Each row comes from the steps of one walk. Every step used is in the known rows, and no mark comes twice. Write the walk behind each row, first mark first.
Known rows:
gelu, vezat, zela, bise, duse: [  2   9 -20 -31 -13  20  13  14   6   6  -3  13  -1   3 -11  33 -12  13
  10 -14   1  -6 -22  -8   8   4  -1  -4 -14  10  -4  -1  -8   5   6 -12
  14 -10   9]
vezat, zela, bise, duse: [ -5   6  -5  -6 -14  24   2  18   3  11  -2  16  -1   9 -11  35 -28  17
   1  -1  -6  -2 -32 -11  -1   8  -3   3  -6   9   7   9  -6  -5   2  -8
   3  -7   6]
bise, gelu, vezat, duse, nefe: [  7 -25 -16 -14  36   1  20  -4  -7 -14   7  20 -11   2   4  41  12   8
  14 -17  -2 -29  -3 -13  50   5 -10   9   4  -1 -21  -3 -20  35   2 -29
  16 -16   8]
bise, duse, nefe, gelu: [ -2  -3   8  21  25  -5   8   3 -14  26  -3  51   1   4   7  51  -5  30
 -28  -5  -6  -2  -7 -11  31   3 -25  14   2   7  -6   3  -8  32  -2  -2
  -6   2  -1]
nefe, gelu, bise, duse: [ 23  17  10  10  14   1  22  11 -14  12   8  54   7   8   5  18 -14   9
  -3  15  -9  11  -5 -33  16   8 -12  17  -6  13  11 -17  -5  14  -4  -4
 -18 -13  -9]
beki, vezat, zela, bise: [-23   3  -5 -27 -25  -3   1   8   4   4   0   4   3  -2  -6  27 -11  19
  24 -49  -2   3 -35 -12 -15  -8 -10  -8   5  12   3  16   5  -8   1  -5
   3  -8  12]
vezat, zela, bise, duse, nefe: [-22  -3  -7   8   1  27  12  10   7  15  -6  20 -16   4 -19  52 -32  26
  -9   2 -15  -9 -48 -10   7   7 -17   1   8  15  -3  19 -15  20  -3  -4
   7  -7   2]
zela, bise, gelu, vezat, beki: [-15  11  -1 -38   0  20  10  -4  17 -16   8   7  -1 -23  -3  10  13 -13
   7 -33  24 -34 -15  -3   4 -14 -20 -14  -7   4 -17 -28  -6  -2  -3 -20
  19  -7   2]
zela, bise, gelu: [-10  -7   7  -7  -3  14  16   6   6 -10  12  12  -1   0  -3   9  -5  -4
  10  -9  -2 -16 -24 -17   0  -2  -3   3  -2  -6  12 -16  -2  -7  -1 -10
  -3 -10  -9]
nefe, gelu: [  9   9   8   0   4 -10  -1  -1   6   8  12  31  10   2  20  20   1  13
  -8 -22   5   5  10 -18  11 -10  -4  10  -4   3  -7   3  10  -5   0   0
  -6   2   3]
nefe, duse, vezat: [  9  -7 -11 -25  -8 -18   5   5   8   7  10  24  16  -2  10  34   0  15
  -7 -12   4  -7 -23  -8  15 -33   8  -5   0  22  -1   8  -8  21  -5 -17
   2   2  -4]
bise, gelu: [ -4  -7   3   1  16   4   3  -2 -10  -4   9   6   0  -1  11   0   1   4
   8   1  -2  -4  -1  -8   2   8   2   6 -14 -10   7 -13  -3   9   5 -13
   3  -9  -1]
beki, vezat, duse: [ 16 -17  -3 -23  -2 -19  -1  11 -11  -6  -3   8  13  14   2  35   8  10
  16 -35   9  -4  -7  -9  21   1 -10   8  13   7   7   8   2   6   0 -13
 -10  -5  13]
nefe, gelu, bise, duse, vezat: [ 27   6   5 -12   8 -21  39   8 -27  26  10  55   8  -3   3  25  -8  14
  -4  19  -5   9 -20 -32  25  -2   3  11  -6  25   7 -23 -19  21 -11 -20
 -13  -6  -8]
beki, vezat, duse, nefe, gelu, bise: [  9  -8   7  -4  24 -20  27   4 -12  -1  11  54  -3   9   2  51  -4  24
  11 -38 -15  -1 -21 -41  42  -9 -32  17  26  26  -6  10  -7  27 -14 -12
 -22 -16   4]
nefe, gelu, vezat, zela: [  6  22 -19 -23   5  -5  -3  -5  11   8  15  24   8  -8  27  30   3  30
  15 -47   6  15  12 -19  15  -8   1   6 -21   5 -30  12   7   3   7 -16
  24  -4  21]
duse, vezat, gelu: [  1 -17 -14 -30   7 -32   6   0 -19  -5   5  21   7  -8   4  15   5   1
  10 -19  -2   1 -16  -4  12  -5  32  12  -4  11  -6  -9 -20   7   1 -30
  13  -1   6]
beki, vezat, duse, nefe, gelu: [  5 -17   6  -5  19 -28   6   3  -8   6   6  46   7   9  17  71   8  34
  -4 -54   0  -8 -12 -24  44 -13 -30  17  21  12  -9  20  -1  25  -3 -12
 -11  -2  13]
duse, nefe, gelu, vezat, beki: [-17  21   1 -14  24  -6   5 -18  17   8   7  32  -7 -29  10  37  18  17
 -22 -45  16 -19   2  -1  25 -24 -43  -7   3  15 -44   3  -7  28  -5 -11
  19   8  10]
duse, vezat, gelu, bise: [  8  -8 -12 -25  10 -23  28   0 -19 -11  13  29  -3  -9  -5  -4  -6 -12
  22  -1 -17   4 -25 -23  11   0  30  10   3  27  -3 -18 -30  12 -13 -32
   3 -15  -4]
zela, bise, duse, nefe, gelu: [ -9  -3  13  13  10   4  24  11   5  18   2  56  -5   5  -2  61 -14  23
 -27 -11 -10 -17 -33 -22  29  -9 -27   8  11  11  -1   2  -6  17  -3   4
 -13   0 -10]
beki, vezat, zela, bise, gelu: [-31  -6  -2 -27 -14  -1   2   6  -4   0   9  11   4  -6   6  25  -9  22
  33 -47  -3   3 -35 -21 -12  -1 -11   1  -7   0  11   1   4  -4   4 -16
   4 -18  11]
beki, vezat, gelu, bise: [ -4  -2  -3 -20   9 -21   8   5 -26 -19   2  30   2   1  -3  -4   1  -9
  34 -34 -18  12 -18 -23  -1   4   1  12   1  16   8 -13 -15  16  -3 -18
  -7 -25   5]
zela, bise, duse: [  4  -4   7  -4 -13  16  16  17   0   7  -8  21   1  10 -16  26 -11  -2
 -12  10   0 -14 -27  -6   5   6  -6  -2   5   7  17 -12  -4  -3   0   0
 -11  -2  -9]
duse, nefe, gelu, bise, zela: [ -2   3  20  37  24  -1  20  -9 -14   2  26  47 -17   5  -8  30 -28  21
 -11   4 -26  -2 -23 -34  13 -21 -32  14  15  23  -8  -8 -23  21  -6  -2
  -1 -14  -9]
vezat, duse: [ 24 -10  -4  -4   6   5   0  10   1 -11   4   7   7  16   4  28  -4   0
   5  -3   5 -14   0  -8  24   8   6  11  11   3  -1   9   2  -4  -3 -15
  -3  -3   6]

Which walk is each row?
[ -4 -27   0  -8  13 -19   7   2 -15  -2  -7  17  -4   8  -5  50   3  20
   3 -33  -4 -12 -18  -6  33  -4 -25   4  28  10  -4  17  -9  28  -5 -10
  -6  -6  12] -> beki, vezat, duse, nefe
[ 12  -3 -14 -25   9 -18  17  12  -6 -16  22  49  12   1  11  22  -9   0
  13 -17 -17  -3 -34 -32  20 -26  20  10   1  34  -1  -7 -24  29 -12 -36
   2 -19  -7] -> nefe, duse, vezat, gelu, bise
[ 16  -3  -5 -16   2 -12  42  10 -30  18  -1  24  -2  -6 -21   3 -11  -2
   3  42  -8   4 -27 -15  14   8   9  -1  -2  25  15 -24 -30  22 -12 -17
 -10 -10 -13] -> gelu, bise, duse, vezat
[ 17  -7  15  32  31   4  17   2 -12  -9  30  56 -11  20  -5  58 -32  20
  -5   1 -22 -14 -25 -44  37 -16 -30  24  28  29 -10   3 -21  20  -7 -15
  -5 -16  -2] -> vezat, duse, nefe, gelu, bise, zela
[  6 -21  -2   9  25   3   8   2   2  -6   0  13 -12  12  -4  45  -8  12
 -10  -2  -7 -18 -14  -7  37   3 -12   9  23  10 -12  21 -10  17  -8 -12
   3  -4   5] -> vezat, duse, nefe
[-12   0   9  16  19 -11   7  -8  10  14   9  37  -6  -5  12  37  -2  28
 -20 -23  -8  -4  -7 -14  24 -11 -22   9   8   7 -21  13  -3  18  -3   3
  -3   3  -2] -> duse, nefe, gelu
[  5   3  -3  -2  18   3  11   2  -9 -23  13  25  -5   3  -2 -14 -12 -18
  19  -5 -22   3 -13 -23   4  10  15  15  -2  12   2 -13 -17   6  -4 -19
   2 -22   1] -> vezat, gelu, bise
[ 12  16  17  24   7  -1  12   1 -17  -4  30  42   0   9   0  13 -24   9
   3   2 -15   7 -10 -36   1 -18 -19  15   6  17   2 -18  -8   4  -2  -7
  -6 -11  -6] -> nefe, gelu, bise, zela
[ -4  -8  -5  20  38   7  22   6 -22  -7  -2  47 -15   5 -15  21 -19  -1
   1  20 -31  -4 -31 -18  25  20  -4  20   6  17   1 -11 -36  41  -3 -18
   3 -24  -7] -> vezat, gelu, bise, duse, nefe
[ -7   8 -18  -5  23   0   8  -3  -4  23  -2  45  -3  -5  14  59  -5  43
  -5 -29  -3   7  -4 -12  35   4 -21  11 -14   9 -29  13 -12  41   6 -14
  23  -4  15] -> bise, duse, nefe, gelu, vezat, zela
[ 16  21  11 -17   7 -10  23   4 -19  23   9  51  12 -19   1  27  -3   7
 -18   8  14  -3 -20 -21  17  -9 -15   0  -3  37  -6 -24 -18  17 -16 -25
  -5   1  -5] -> nefe, gelu, bise, duse, vezat, beki
[-13   8  -7  -8 -19  20   1   6  18   1  10   2  -6   2  -4  19 -24  11
  11 -19  -6  -2 -29 -12 -10  -5   1  -2   2  10  -3  16   3 -17  -3  -5
  10  -7   7] -> vezat, zela, bise
[-10  -3 -14 -35 -25  -6  16   2   6   9  10   3  -3 -13  -8  27 -18  20
  11 -15  -2  -3 -46 -13  -7 -16  16 -10   4  24  -5  11  -9 -13  -9 -18
  13   3   6] -> duse, vezat, zela, bise
[-15   7   2  12   5  16  10   9  11  23   6  53  -5   5   6  70 -29  43
 -18 -22 -12  -2 -38 -25  21  -1 -22  11   4  16  -9  20  -6  16  -2  -5
   5  -3   4] -> vezat, zela, bise, duse, nefe, gelu
[ 13  14  -7 -23   7 -15  11  -5   8   5  10  31  11  -7  20  20  19  13
   3 -33  10   3  20 -14  22 -14  -3   3 -12  -1 -24  -8   6   4   4  -8
   5   1   8] -> nefe, gelu, vezat
[-10 -11  -6 -23   3 -29 -13   4 -20 -13  -5  22  12   2   7  14  11   4
  20 -53  -2  10  -7  -5   2   1   4  12  -3  -2   4  -1  -5  11   9 -16
   4 -10  11] -> beki, vezat, gelu
[ -6  20  -8 -31   1  10  -4  -8   8  -7  -3  -4   1 -24  -2   2  20 -10
  -3 -23  25 -18   8  15   0 -10 -21 -17  -3   9 -27 -13  -5   7   1 -10
  21   5  10] -> gelu, vezat, beki
[  8 -17  -2 -28 -16 -11  32  14  -9  18  -6  22   3  -1 -20  32  -6   2
 -11  11   2 -14 -39  -7  12  -6   8  -6   5  17  15 -16 -20   1  -4 -13
  -8   2  -9] -> zela, bise, duse, vezat
[ 15  -8  -6  -8   7 -11   6   8 -21 -23  32  52  10   7  -3  36 -26   4
  14 -11 -17  -1 -46 -31   8 -36   8  16   6  37   3 -18 -36  31   1 -38
   9 -22  -6] -> nefe, duse, vezat, gelu, bise, zela
[-10  -3 -19 -23  -8 -13   2  -6  -7  14   7  -3  -1 -15   1  19 -11  24
  12  -7   0  11 -22  -2  -2  -4  19  -5  -9  18 -12  14 -10   5  -5 -23
  19   3  11] -> duse, vezat, zela
[ -4  -5   4  24  25  12  29   5 -19   7  -8  28 -21   1 -27  15 -19   1
  -7  38 -25  -3 -26 -12  19  15 -23   3   9  19   7  -7 -29  39  -9   0
  -7 -15 -12] -> gelu, bise, duse, nefe
[-13   0  -4 -23 -25   6   1  19 -11  15 -12  17  12   7  -9  42 -17  23
  15 -30   0   7 -40  -9  -5   6 -16  -1   0  10  16   7  -4   6   4  -6
  -2  -9  10] -> beki, vezat, zela, bise, duse
[ -5  -6   5  -3   6 -17   0   5 -39 -24  13  33   2  11 -14   9 -13  -5
  33 -27 -18  10 -26 -21  -9  -7 -11  17  10  15  12 -24 -26  17   7 -19
   0 -25   5] -> beki, vezat, gelu, bise, zela
[  0  -6 -12 -26  12  -2  14  -4  -7  -8   7   4   0 -11   7  -2  18  -2
  21 -14   4  -8  10  -4  13   2   3   0 -21 -13  -9 -23  -8  16  10 -18
  14 -11   5] -> bise, gelu, vezat
[ 12   4 -15 -15  -1  -2  27   9 -28  20   4  20  -4  -7 -14  16 -26  18
  15  30 -14  16 -36 -19   6  13  14   1  -9  31   4  -8 -28  19 -11 -26
   6 -13   2] -> gelu, bise, duse, vezat, zela
[ 14  19  10   8   8   0  20   0   2   0  21  39   0   0   8   3 -10   6
   3  -4 -12   8  -2 -35  10  -5  -7  11   1  14  -1  -8   3   1 -10  -3
 -15 -10  -7] -> nefe, gelu, bise
[ -3  13 -26 -25  -2   0   0  -2   5   0   4  -5  -3  -9   4   8   1  14
  24 -24   1   8   3   1   2   2   6  -4 -19   4 -22   9  -4  10   6 -16
  28  -7  19] -> gelu, vezat, zela
[  3   1  -6  -3  24 -10  24  -1 -10  20  -5  51  -2  -5   8  50  10  26
 -16 -16  -1  -6   1 -10  43  -4 -25   8  -5   3 -21  -3 -15  40   4  -3
   4  -2   2] -> bise, duse, nefe, gelu, vezat
[  6  11   4 -20   5   0  21   4 -23  15  -3  19   0 -21 -22   7  -4  -8
  -9  31  10  -7 -33  -2   5   0 -11  -8   2  36   3 -28 -29  21 -17 -21
  -1  -1  -7] -> gelu, bise, duse, vezat, beki
[ 20 -16 -11 -39   7  13  27  11  10 -22  14  20   2  10   0  34   5  -7
  23 -25   8 -34 -12 -24  34  -2   6   4   2   0  -2 -16  -5  -5   1 -29
   4 -17   4] -> zela, bise, gelu, vezat, duse
[ -4  -4  -7 -35  -1   8  26   0  10 -14  10  13  -2  -8  -4   4  11 -11
  20 -25   2 -22 -11 -16  12  -8   2  -5 -11  -7  -1 -25  -6   2   7 -14
   8 -15  -4] -> zela, bise, gelu, vezat
[ 12 -14  -6 -19  -5 -18  16   8 -26  22 -10  17   7  -4  -9  23   0   9
  -8  21   7   1 -18   1  16   4   9   0  -5  13   8 -16 -21  19   0 -16
  -2   5  -3] -> bise, duse, vezat
[-16   1  -3  -7  -5  23   5   6   7  -6  18   7  -4  -2   5  19 -22  15
  20 -17  -6  -4 -29 -22  -9   4   3   6 -11  -1   2   1   0 -10  -1 -18
  12 -14   4] -> vezat, zela, bise, gelu
[ 12 -10   5  12  27  -7   9   3   9   2  12  45   1  12  16  63  -8  31
 -16 -25  -5 -13  -5 -25  47  -5 -16  21  18  12 -19  23   1  15  -7 -14
  -6   1   6] -> vezat, duse, nefe, gelu
[  5  -6  -3 -14  12 -15  12  18 -38 -11  -9  40  10   6  -9  13  -5  -9
  23 -16 -13  13 -22 -19  10  18  -2  16  -3  13  18 -21 -21  29   4 -19
 -12 -25   4] -> beki, vezat, gelu, bise, duse
[ 21   0   7  19  34   2  26   3   4  -5  20  53  -9  12   6  45 -17  14
  -3  -6 -20 -12 -16 -42  46  -3 -18  19  22  25 -14  10 -10  17 -17 -16
 -12 -15  -3] -> vezat, duse, nefe, gelu, bise
